Each row comes from the steps of one path. Every step used is in the known rows, and no mark comes twice. Write the path behind each row, first mark first.
Known rows:
dokip-fevol-voto: [ 30 -16  21  -9   6  17 -15  -4 -34  17 -30  29  10 -38 -26  28 -10   1
  18 -18 -17   9  -1  -1 -36   5  -7  -9  46  15 -66  37  31   7 -27  -1
  24 -24  31 -11  12 -14]
dokip-fevol-falup: [ 29 -19  43 -18   4  15  -6  -9 -34   3 -31  29   7 -25 -33  20 -11  13
  18 -24 -19  20  -3  -6 -46  12 -12  -6  42  24 -43  39  24  10 -29   1
  19 -26  28 -12   6  22]
vani-lelar-mefepu-fevol-falup-kabas: [ 19 -17  29   3 -19  48  -4   0 -53  -4 -13  22 -14 -27  -8  18  18  23
  18 -56  -5  19   1 -17 -18   0   2  -7  37   9 -52  38  31  21 -25  15
  12 -49  -3 -17   4  31]
vugib-lelar-bomib-fevol-voto-kifi: [-40 -22  15  30  -4 -13  -8  -8 -10 -11 -14  34 -22 -34 -14   7  12 -11
  16 -49 -39   7 -22 -27 -15 -22   8  13  47  29 -51  38  23  -2 -18  16
  17 -24 -10 -16  -1 -24]
vani-lelar: [-12   1  30 -14  -2  36 -16  -8 -32   5 -20  24  -4 -31 -12  19  18   6
  15 -21  -8   1  -6  -6 -37   8   2   0  23   5 -33  45  36  15  -5  11
  17 -22   0  -4  11  -8]
tolas-fevol-dokip: [-19  -9  30 -21  -2 -11  -2 -20 -26   4   5  26  -9 -34 -12  42   6  15
  18 -22  -2   9   1 -11 -69  20 -15 -10  54   3  -4  37  31  32 -24   0
  21 -27  29 -15  11 -10]
bomib-lelar-mefepu: [ 25   7  23  -8   8  19   2  -3 -26 -36  -5  28  -8 -43  -1  18   4   3
  23 -31  -4   3 -10 -10  17  21   0  21  24  21 -12  32  -1   5 -19   8
  16 -44  30 -13  61   2]
lefut-mepo-fevol-bomib-lelar: [ -9  -3  -5  -6   3 -27   1  -8 -34   9 -33  13 -28 -52   8  20  12  31
   1 -16  10  10  -2 -11 -22   6   5   6  47  13 -46  53  15  -5 -31   5
   9 -36  19 -12  25  -3]
kabas-tolas-fevol-falup-lelar: [-27  -5  35 -40  -6 -19 -25 -16 -39 -15 -10  27  -8 -37 -28  52  29   3
  24  -9  23  24   9   8 -59  32  -5  -6  39  13 -42  36  26  12 -16   1
   7 -10   3 -16  44  16]
vani-lelar-bomib-fevol-voto-kifi-tolas: [-41 -34  25  39 -10   7  15   1 -31  -8 -10  28 -28 -48  -9  11  24  -3
  19 -27 -50   0  -5 -23 -48 -16  13   2  56  18 -43  39  26  12  -1  17
  19 -33 -11 -14  44 -34]
voto-kifi-tolas: [ -8 -20  28 -39  12 -43  34 -12 -34 -24 -19  28 -35 -43 -37  15  -4  18
  14 -32 -13 -10 -16 -23 -45  30   0  -7  46   9 -32  36  11  24   9  14
  16 -29   2  -3  41 -24]
lefut-mepo-fevol-falup-lelar: [-10  -8  -7 -18  -7 -13  -4  -9 -42  -5 -36  14 -25 -40  -6  33  14  43
  -1 -29  28  17   6  -8 -21  10  -3 -10  34  25 -70  59  12  -7 -40   7
   2 -35   0 -10  17  16]
lelar-mefepu-fevol-mepo: [ 30 -22  10   0   3  30  10   3 -57 -12 -16  23 -61 -40 -21  20  -4  30
  22 -59 -11   7  14 -21  -3  14   2  -3  53   2 -47  48  19   3 -23   9
  17 -52  11 -21  16   4]
delakuv-falup-lelar-bomib: [-20  14  25  -9  -8 -11  -5 -12 -35   2  -6  37  -8 -10 -24  -6   1   1
  17 -50   3  20  14 -48 -22  -6   5   3 -12  26 -80  28  21   8 -33  11
  15 -36 -31 -11  32 -26]
mefepu-fevol: [  2   3  15  -9   8  11  -3  -5 -44   6 -21  26 -21 -21 -29  22  -7  23
  18 -70  17   1 -11 -18 -39  20  -2  -8  39  -3 -33  49  21  21  -4   4
  12 -27   6 -15   0   0]
tolas-fevol-voto: [-21  -8  10 -10   2  -1 -11 -11 -26   7 -10  28   8 -37  -3  46   5   8
  18 -14   0   9  -1  -5 -56   9  -9 -10  54   5 -57  33  39   3 -23  -2
  20 -23  30 -14  17 -22]
vani-lelar-mefepu-fevol: [ 20  -8  28  11  -7  53  -8   7 -48  -8 -13  25 -28 -30 -11  12  19  15
  19 -46 -11   1  -9 -24 -15  14  11   1  37   4 -36  50  29  15 -16  10
  12 -42   8 -18  10   3]
falup-lelar-mefepu-fevol-mepo: [ 23  -6  17 -13  -6  11   3  -2 -54 -16 -18  25 -58 -38 -26  32  20  21
  21 -70  24   4  22 -25   7   7   0  -8  36  12 -67  48  15  -1 -19  12
  15 -54 -15 -17  36   0]
dokip-fevol: [ 31   0  43 -14   8  11  -8  -8 -31   1 -32  30  -9 -30 -34  21 -16   2
  16 -25   5   5  -1 -11 -36  18 -11  -1  31  16 -31  33  13  16 -18  -1
  20 -23  26 -10   7  -3]
lefut-mepo-fevol: [ -7   0  -9  -6   4  -8  -2  -4 -41  -1 -35  15 -38 -44  -5  26  -8  38
  -2 -21  22   5   0  -8 -21  19   0  -2  31   9 -45  53   7   2 -29   3
   5 -30  18  -9   3  -5]
lelar-mefepu-fevol-falup-kabas-tolas: [ 24 -21  19 -17  -7   5  -6   0 -64 -13  -7  25 -20 -36 -26  24  -4  27
  24 -55   4  27   6  -3  -8  21   0  -3  39   6 -48  32  25  26 -24   9
   8 -40  -2 -21  25  37]
kifi-voto: [ -2  -1   4 -16  15 -15  -8 -19 -32  -6 -14  27 -11 -18 -26  20 -27  18
  21 -38 -21   0   9 -35 -24  26  -3  -9  23  -1 -19  29  43  24  -6   9
  13 -23  36   3  15 -20]
bomib-lelar-mefepu-fevol-voto-kifi-tolas: [ 27 -30   7   1   9   7  29   6 -43 -34  -5  28 -30 -50 -12  27  19  15
  22 -48 -21  -4 -21 -19  -9  22  12   6  71  14 -41  44   1   7  -8  13
  14 -52  41 -22  66 -15]
kabas-tolas-fevol-voto: [-25  -8  13 -23   5  -6 -29  -9 -39   4  -6  26  -4 -49 -15  50  12   1
  24   7   1  16   3  13 -58  29  -2  -5  50  -3 -50  34  40  13 -14  -1
  14  -5  27 -16  37 -17]
tolas-fevol-voto-kifi: [-25 -21  15 -15   1 -24  -4 -10 -20  -9 -16  30 -14 -35  -6  39   7   5
  12 -19  -3   2 -21   2 -58   7  -4 -13  70  11 -61  38  33   3 -19   4
  22 -19  28 -13  24 -33]
tolas-fevol: [-21   7  34 -16   4  -6  -7 -15 -23  -9 -12  29 -11 -30 -15  37  -2   6
  17 -22  18   5  -2 -16 -52  24 -10  -4  37   6 -23  30  21  15 -16  -3
  16 -21  25 -12  11  -9]
falup-fevol-voto-kifi-tolas: [-14 -27 -16 -11  -3 -41  15 -13 -28  -5 -21  29 -12 -43 -28  35   1  12
  17 -13  -3   6   2 -17 -31  -5  -8 -17  45  24 -68  33  28   9  -2  14
  21 -35  13 -12  38 -39]
lefut-mepo: [ -3  11   9 -25  14  -4   4  -6 -37  -6 -33  18 -40 -39 -19  26  -7  32
   7 -36  18   6   4   0 -14  11  -1  -3  28   6 -40  46  19   3 -19   5
  11 -27  -7  -2   5  -7]
mefepu-fevol-falup-kabas: [  2 -10  16 -18  -4   8   0 -12 -51  11 -20  24  -6 -18 -26  28  -7  34
  15 -79  19  23   2  -9 -45   2 -12 -15  41   5 -53  36  30  26 -13   9
  11 -35  -7 -15  -7  33]
delakuv-noti: [ -1  19  21 -33   4  42 -11 -25 -30  10 -17  36  -3 -22  -7  10 -13   8
  12 -37  -2   4   2  -6 -24  -1 -13   2   6 -15 -33  40  30  26 -10   2
  15 -24  11 -10  12  -6]
kifi-tolas-fevol-bomib: [-23 -16  39 -31   5 -52  32 -20 -39   9  -4  25 -15 -49 -23  35   6  16
  24  -8 -11   6  15 -46 -76  28  -5 -10  54  -3 -31  25  35  21  -8   1
  19 -33  12 -12  31 -15]
delakuv-falup-fevol: [ -7   8   2 -14  -1   1 -11 -17 -31   2 -18  38   6  -7 -31  11 -16   7
  15 -27  12  29  11 -35 -25 -11 -13  -4  -8  29 -60  27  22  13 -24   9
  15 -38  20 -18   2 -33]
lefut-mepo-fevol-voto-kifi: [-11 -25 -26  -4   3 -21  -2   1 -37  -1 -39  16 -39 -49   3  24   1  38
  -5 -18   1   3 -18   6 -23   5   5 -10  60  14 -80  60  19  -9 -34   8
  10 -28  19 -10  13 -24]
dokip-fevol-falup-kabas-tolas: [ 26 -15  46 -32  -3   1 -19 -13 -47   6 -28  27   0 -37 -39  34  -9   7
  18 -17   6  32  13  12 -45  15 -13  -5  33  19 -48  18  22  28 -23   3
  15 -18  12 -13  15  32]
mefepu-fevol-bomib-lelar: [  3  -4  20  -8   6  -9   2  -8 -39  17 -16  24 -11 -27 -16  14  16  15
  22 -64   4   6 -12 -18 -40   6   2   0  57   1 -36  49  27  12  -4   6
  16 -34  10 -18  24   2]
vugib-fevol-voto-kifi-tolas: [-20 -28 -16  -9   4 -20   7 -14 -20  -5 -18  29 -17 -46 -26  30   2  11
  13   2 -35   7 -17 -32 -33   9  -3  -5  58  16 -63  45  33  17  -9  16
  14 -26  22 -16  41 -37]
mefepu-fevol-falup-lelar: [ -1  -5  17 -22  -5   3  -4 -10 -47   1 -21  26  -6 -14 -33  30  19  28
  20 -80  25  15  -2 -17 -41  10  -4 -16  41  15 -61  55  25   8 -12   7
   9 -35 -13 -16  15  23]
lelar-mefepu-fevol: [ 29  -5  17   1   3  13   5   4 -48 -17 -10  28 -29 -29 -21  13 -11  22
  22 -63   2   2  -7 -25  -2  25   4   0  35   4 -35  44  13  14 -21   4
  13 -45   9 -19  17   6]
delakuv-falup-lelar-vani: [  2  14  22 -17   0  -2  -6 -16 -37 -14  -8  40  -7  20 -25   8   1   3
   3 -44   0  17  14 -37 -16  -3   1   0  -5  29 -68  29  22   8 -35  10
  13 -39  -7  -9  32 -26]

Write each row's path:
[-35   0  29  37  -1  -7   2  -7 -24 -10  -9  31 -21 -32 -16   2 -16  -2
  22 -53  -8   6   4 -19 -19 -11  -2  10  24  22 -14  27  11  14 -11   5
  18 -30 -17 -14  30  -8] | lelar-bomib-fevol
[-14 -40 -18  -7  -2 -32  15  -7 -39   0 -22  23  -9 -56  -8  25  -1  24
   6  -7 -24  -4 -21 -18 -51  22   1 -11  61  12 -72  50  21  12 -14  11
  14 -31  34 -13  42 -30] | mepo-fevol-voto-kifi-tolas
[  7  16  19   3  13  17  -1  -9 -26 -29  -7  30 -11  -2  -4  18   3  -1
   7 -25 -18   1  -5  -5 -10  14   0  19  28  22   0  32  10   7 -13   7
  17 -34  22  -8  52   0] | bomib-lelar-vani
[ -2 -32  45 -20   3 -60  42 -11 -28 -39  -3  30 -43 -55 -12  24  21   6
  20 -14 -16  -2 -14 -31 -39  27   6   4  74  15 -23  28   4  14 -11  10
  19 -43  28 -17  68 -23] | voto-kifi-tolas-fevol-bomib-lelar-mefepu
[ 21 -21  22   8  -7  65  -2   7 -56  -2 -19  22 -57 -40 -11  20  26  21
  18 -41 -20   5  10 -19 -17   4   9  -1  51   0 -48  55  33   5 -18  14
  17 -48   9 -19   6   0] | vani-lelar-mefepu-fevol-mepo
[-42 -12  40  26 -20  26 -20  -8 -41   1  -9  26 -14 -37 -11  12  21  -5
  21 -29 -17  28  15   5 -39 -19   2   7  26  19 -29  23  27  27 -11  15
  11 -24 -29 -16  29  22] | vani-lelar-bomib-fevol-falup-kabas-tolas
[-12 -13   3  -5  -4 -26  -5 -15 -28  14 -18  20   7 -45   6  12   9  13
  10 -11  -4   6 -13 -22 -33  11  -2   8  42  15 -39  48  18   7 -20   7
  15 -34  28 -16  40  -4] | mepo-fevol-bomib-lelar
[ 26 -36  27 -17   9 -15  17  -3 -36   0 -31  30 -18 -48 -36  29  -3   7
  16 -13 -27   0 -10 -11 -53  15  -2 -14  68  16 -66  36  21  13 -13   6
  23 -28  33 -10  32 -29] | dokip-fevol-voto-kifi-tolas
[ 31  -9  14   5   8  46   7   2 -46 -23 -14  23 -50 -44  -8  27  18  18
  22 -53  -4   6   4 -11   4  16   2  13  55  11 -25  45   4   0 -17  11
  15 -53  34 -23  42   5] | bomib-lelar-mefepu-fevol-mepo
[-14 -36 -20  -3  -4 -22  -9  -6 -29   2 -25  24  -2 -42   1  16  -4  19
   3 -16 -15  -1 -30  -2 -35   6  -1  -9  57  16 -78  54  26   4 -21  11
  15 -25  29 -13  30 -28] | mepo-fevol-voto-kifi
[-23 -32  37 -33   4 -43  36 -15 -31 -30 -14  30 -30 -39 -28  35   8  21
  16 -20 -15   5 -16 -16 -77  30  -4 -13  70  14 -33  34  16  18  -7   8
  16 -29  23 -13  33  -8] | voto-kifi-tolas-fevol-falup
[-15 -18   1 -10  -6 -42  -5 -16 -35  26 -21  20   5 -40  -5   7  -7  22
   9 -15  -7   6  -7 -24 -42  10  -5  -6  39   7 -57  48  33  11 -25   6
  16 -29   8 -13  19  -6] | mepo-fevol-bomib
[-20  -1  35 -10   5 -29 -14 -13 -36 -10   3  29 -23 -23  -9  33  24 -11
  16  11 -13  17   5   2 -51  25   7  12  58   6 -10  27  34  13 -17   2
  15 -13  19 -18  57  -1] | kabas-tolas-fevol-bomib-lelar-vani
[ 17 -21  31   6 -10  20  -3   3 -49  11 -11  23 -23 -30  -7   3  24  15
  21 -42 -23   6  -6 -29 -21   2  14  -2  47  -1 -50  51  44  10 -20  12
  17 -45  -8 -17  11   3] | vani-lelar-mefepu-fevol-bomib
[-37 -16  33  41 -11  45  -5  -3 -34   2 -19  25 -49 -41  -6   8  21  -1
  19 -32 -34   9  20 -13 -33 -27   4   8  39  17 -28  40  28   4 -10  15
  21 -36 -16 -15  16 -11] | vani-lelar-bomib-fevol-mepo
[-25 -13  21 -32  -7 -37 -23 -16 -37  -7 -13  28 -20 -44 -15  50   7   1
  13 -17  29  17  -2  22 -48  12  -7 -10  51   2 -62  14  27  30 -10   7
  16 -11   5 -12  34 -17] | falup-kabas-tolas-fevol-voto-kifi
[ 18 -16  15  -6   1  35  -2  -2 -43 -10 -17  26 -56 -39 -26  23  15  19
  19 -57 -24   9   5 -42   1  14   5   9  45   7 -49  50  26  -2 -26  14
  12 -46  14 -21 -25   4] | vugib-lelar-mefepu-fevol-mepo
[ 26 -18  20  -5   0 -18   9   0 -50   5  -8  25 -26 -30 -19   1  -5  23
  24 -59 -12   8  -3 -32  -8  10   8  -5  48   0 -51  47  33  10 -25   6
  18 -47  -6 -18  18   4] | lelar-mefepu-fevol-bomib
[ 17  -9  26 -17   3 -24   8 -10 -26  -6  -5  26  -4 -43   1   5  10   5
  24 -28 -19   9  -5 -19   4   4   2  13  37  15 -34  35  24   1 -22  10
  22 -45   5 -12  55   0] | fevol-bomib-lelar-mefepu
[-10 -34   0 -30  10 -32  23 -10 -34  -4 -18  27 -13 -50 -23  27   2  18
  15 -24 -32  -4 -13 -10 -42  12   1 -12  60   7 -70  40  32  11  -1  14
  20 -30  11  -4  45 -35] | fevol-voto-kifi-tolas
[ -6  -8  -9   0  -6 -11   0  -6 -46 -15 -30  17 -36 -11  -2  29  10  38
  -9 -23   8  16  12 -10 -13   6   3  -8  37  30 -62  54  17 -10 -47   7
   2 -39  -3 -10  23  20] | lefut-mepo-fevol-falup-lelar-vani
[ 30   4  20   5   7  33   2   2 -38 -31  -7  27 -21 -35  -8  19   8  11
  23 -58   5   2 -14 -19   6  23   5  15  38  14 -14  42  -2   9 -14   6
  12 -48  34 -21  45   8] | bomib-lelar-mefepu-fevol
[ -1   0  40 -24  -8 -36 -13 -16 -39 -14   2  26 -17 -54  -4  40  15  -6
  23 -11  24  25  16   1 -20  18  -3   9  36   6 -30   4  17  28 -19   6
  14 -31   8 -17  55   9] | falup-kabas-tolas-fevol-bomib-lelar-mefepu
[-20  -4  36 -26  -8 -13  -3 -22 -32  -4 -12  27   3 -28 -11  45  -2  16
  14 -30  18  26   7  -5 -59   7 -20 -12  40  12 -43  15  26  21 -25   1
  15 -30  10 -13   4  22] | tolas-fevol-falup-kabas
[ 20 -15  17  -9  -3  19  -3  -6 -36  -7   3  27 -24 -31 -23  21  14  16
  21 -61 -25   9 -10 -44  -8  18   4   7  44   7 -23  51  28  22 -29  13
  12 -43  15 -21 -23   5] | vugib-lelar-mefepu-fevol-dokip
[-21 -21  39 -28   8 -46  33 -15 -29 -33 -16  31 -41 -44 -29  35   3  14
  14 -21   0  -6 -14 -25 -67  36  -2  -8  59   8 -24  30   9  24   1   7
  15 -25  23  -9  35 -27] | voto-kifi-tolas-fevol
[-20 -11  27 -18   5   9  -1 -14 -34  -2 -20  24 -49 -43 -15  46   6  16
  16 -15   3  11  20 -11 -56  14 -13  -7  56   2 -38  34  28   3 -17   3
  20 -28  27 -15   6 -13] | tolas-fevol-mepo
[-15 -16  26   0   4   1   0 -19 -20  -3  -4  28  -3 -39 -20  27  -5   9
  19 -58  -7   8   1   4 -32  -9 -21  -2  39  15   9  41  12  34  -5   9
  20 -36  23 -15  25 -12] | bomib-fevol-dokip
[-19   1   6  -4   1 -16 -12 -22 -11   9 -15  27   1 -35 -10  19  13  -3
  17  -3 -16  17 -12 -32 -18  -3  -5  14  40  19 -31  43  32  13 -14  12
  15 -29  15 -19  38  -7] | vugib-fevol-bomib-lelar
[  7  -1  18  10   8  -8   7  -7 -44   7  -9  27 -22   0 -12  10  13  12
  13 -56 -15   6  -7 -21 -33   0   7   4  60   5 -26  46  31  11 -13   8
  17 -37   5 -19  28   3] | mefepu-fevol-bomib-lelar-vani
[ 30  -7  49 -14   7 -12  -3 -12 -26  15 -28  28   0 -38 -19  15   7  -5
  21 -18  -9  10  -4 -14 -37   4  -5   7  47  20 -32  33  20  10 -20   2
  24 -30  28 -14  29  -2] | dokip-fevol-bomib-lelar
[-39 -13  30  18 -11 -14  -9 -11 -38  -6  -5  29 -13 -36 -19  13  -9   1
  24 -44  -8  32  18   4 -29 -14  -6   5  26  24 -27  16  16  25 -14   9
  11 -24 -31 -18  38  25] | lelar-bomib-fevol-falup-kabas-tolas
[-38  -8  13  34  -4   8 -13  -8 -15   3  -9  31  -4 -38 -13  17   9 -10
  21 -44 -36  12  -3 -33 -16 -19   3  14  32  23 -45  35  31  -2 -23  11
  16 -27  -8 -17  -6 -14] | vugib-lelar-bomib-fevol-voto
[  1  -1  23  -7   7 -27   6 -15 -28   0  -6  28  -6  -8  -1   6   9   1
  11 -22 -29   7  -1 -11 -20  -4   1  11  44  15 -23  35  37   3 -19  10
  23 -36  -1  -7  50  -1] | fevol-bomib-lelar-vani
[ 11 -13  -4   3   0 -24   8  -2 -40  -7 -25  14 -37 -57  13  14   9  32
   5 -13  -1  11   0 -20   6   9  10  10  46  17 -47  50   7  -9 -44   7
   9 -48  21 -15  35   2] | lefut-mepo-fevol-bomib-lelar-mefepu
[ 30 -18  38 -15   7  27  -3  -8 -40   9 -41  27 -45 -43 -35  29  -8  12
  16 -18 -12  10  22  -6 -38   9 -11  -4  48  12 -46  38  20   6 -21   3
  24 -29  28 -13   4  -6] | dokip-fevol-mepo
[-20 -36  12   0  11 -21  20 -10 -24 -18 -21  31 -12 -51 -25  34   0   7
  17 -48 -20  -1 -11   0 -37  -7  -9  -8  59  20 -45  38   9  12   8  12
  18 -35  27 -12  50 -37] | bomib-fevol-voto-kifi-tolas
[-18 -12  31  -6  -3  -2  -2 -22 -24 -11 -22  29  11 -30 -20  31 -12  14
  15 -68  15  25   7   9 -25 -19 -27  -3  25  26 -28  20   5  23  -8   9
  14 -39   5 -12  18  22] | bomib-fevol-falup-kabas
[ -9   3   6 -13  -3 -19  -6 -22 -24  13 -15  36  14 -15 -18   7   4  -2
  18 -23  -1  34   9 -34 -24 -26  -9   5   9  31 -61  26  26   5 -26  12
  19 -43  22 -21  24 -31] | delakuv-falup-fevol-bomib-lelar
[-13  -5  19   3 -12  -3   1  -6 -49   3 -12  26 -16 -14 -27  13  16  24
  23 -77  14  17   2 -28 -39   1   6 -12  41  18 -63  50  29   6 -22   8
  11 -36 -37 -17  19  25] | mefepu-fevol-falup-lelar-bomib
[-22  -1  29 -36  -3  -7 -18 -19 -48   1 -18  24 -46 -52 -23  58   6  10
  16 -13  33  23  34  15 -49  16 -14  -5  37  -5 -39  10  26  29  -9   7
  14 -18   4 -13  22   1] | falup-kabas-tolas-fevol-mepo
[ -4   1   4   9  -6 -36   0 -19 -23  -1 -12  30  -4  -5  -8  19   9  -4
  13  -9  -5  16  11 -18  -9 -18  -8   6  32  31 -25  28  28   2 -17  10
  22 -41   3 -16  42  -9] | falup-fevol-bomib-lelar-vani
[  3 -12  12 -13   2   7   1 -11 -46  18  -4  23 -17 -25 -27  23   1  30
  20 -69  -5   6  -6 -14 -53  13  -6 -13  56  -6 -15  56  33  40 -10   8
  17 -33  10 -18   0  -1] | mefepu-fevol-dokip
[-27   5  23   4  -3  -2  -9 -11 -23   3  -7  29 -21 -29 -22   3   4  -1
  19 -32 -25   7  -4 -44 -16   7   9  16  18  15 -36  33  34   5 -25  12
  14 -21 -30  -9 -18  -1] | vugib-lelar-bomib
[-39 -32  15  35   1 -29  28  -3 -29 -13  -7  31 -29 -49 -18  11  -4   2
  21 -41 -37   1  -1 -22 -36 -15   5   0  57  21 -44  30  14  11  -6  11
  20 -36  -9 -15  54 -31] | lelar-bomib-fevol-voto-kifi-tolas
[-21 -30  10   5   7 -12  -4 -10 -13 -18 -26  32  -7 -37 -14  25  -4   1
  14 -56 -10   2 -21  19 -25 -21 -11  -6  57  22 -50  42  13   5  -2  12
  20 -28  23 -13  38 -33] | bomib-fevol-voto-kifi
[-22   6  39 -35  -4 -39 -18 -23 -36   4  -7  25 -10 -48 -10  45  18  -6
  20 -13  36  23  13   7 -47  15  -8   5  38   1 -27   7  19  31  -7   6
  14 -17   4 -14  45   5] | falup-kabas-tolas-fevol-bomib-lelar
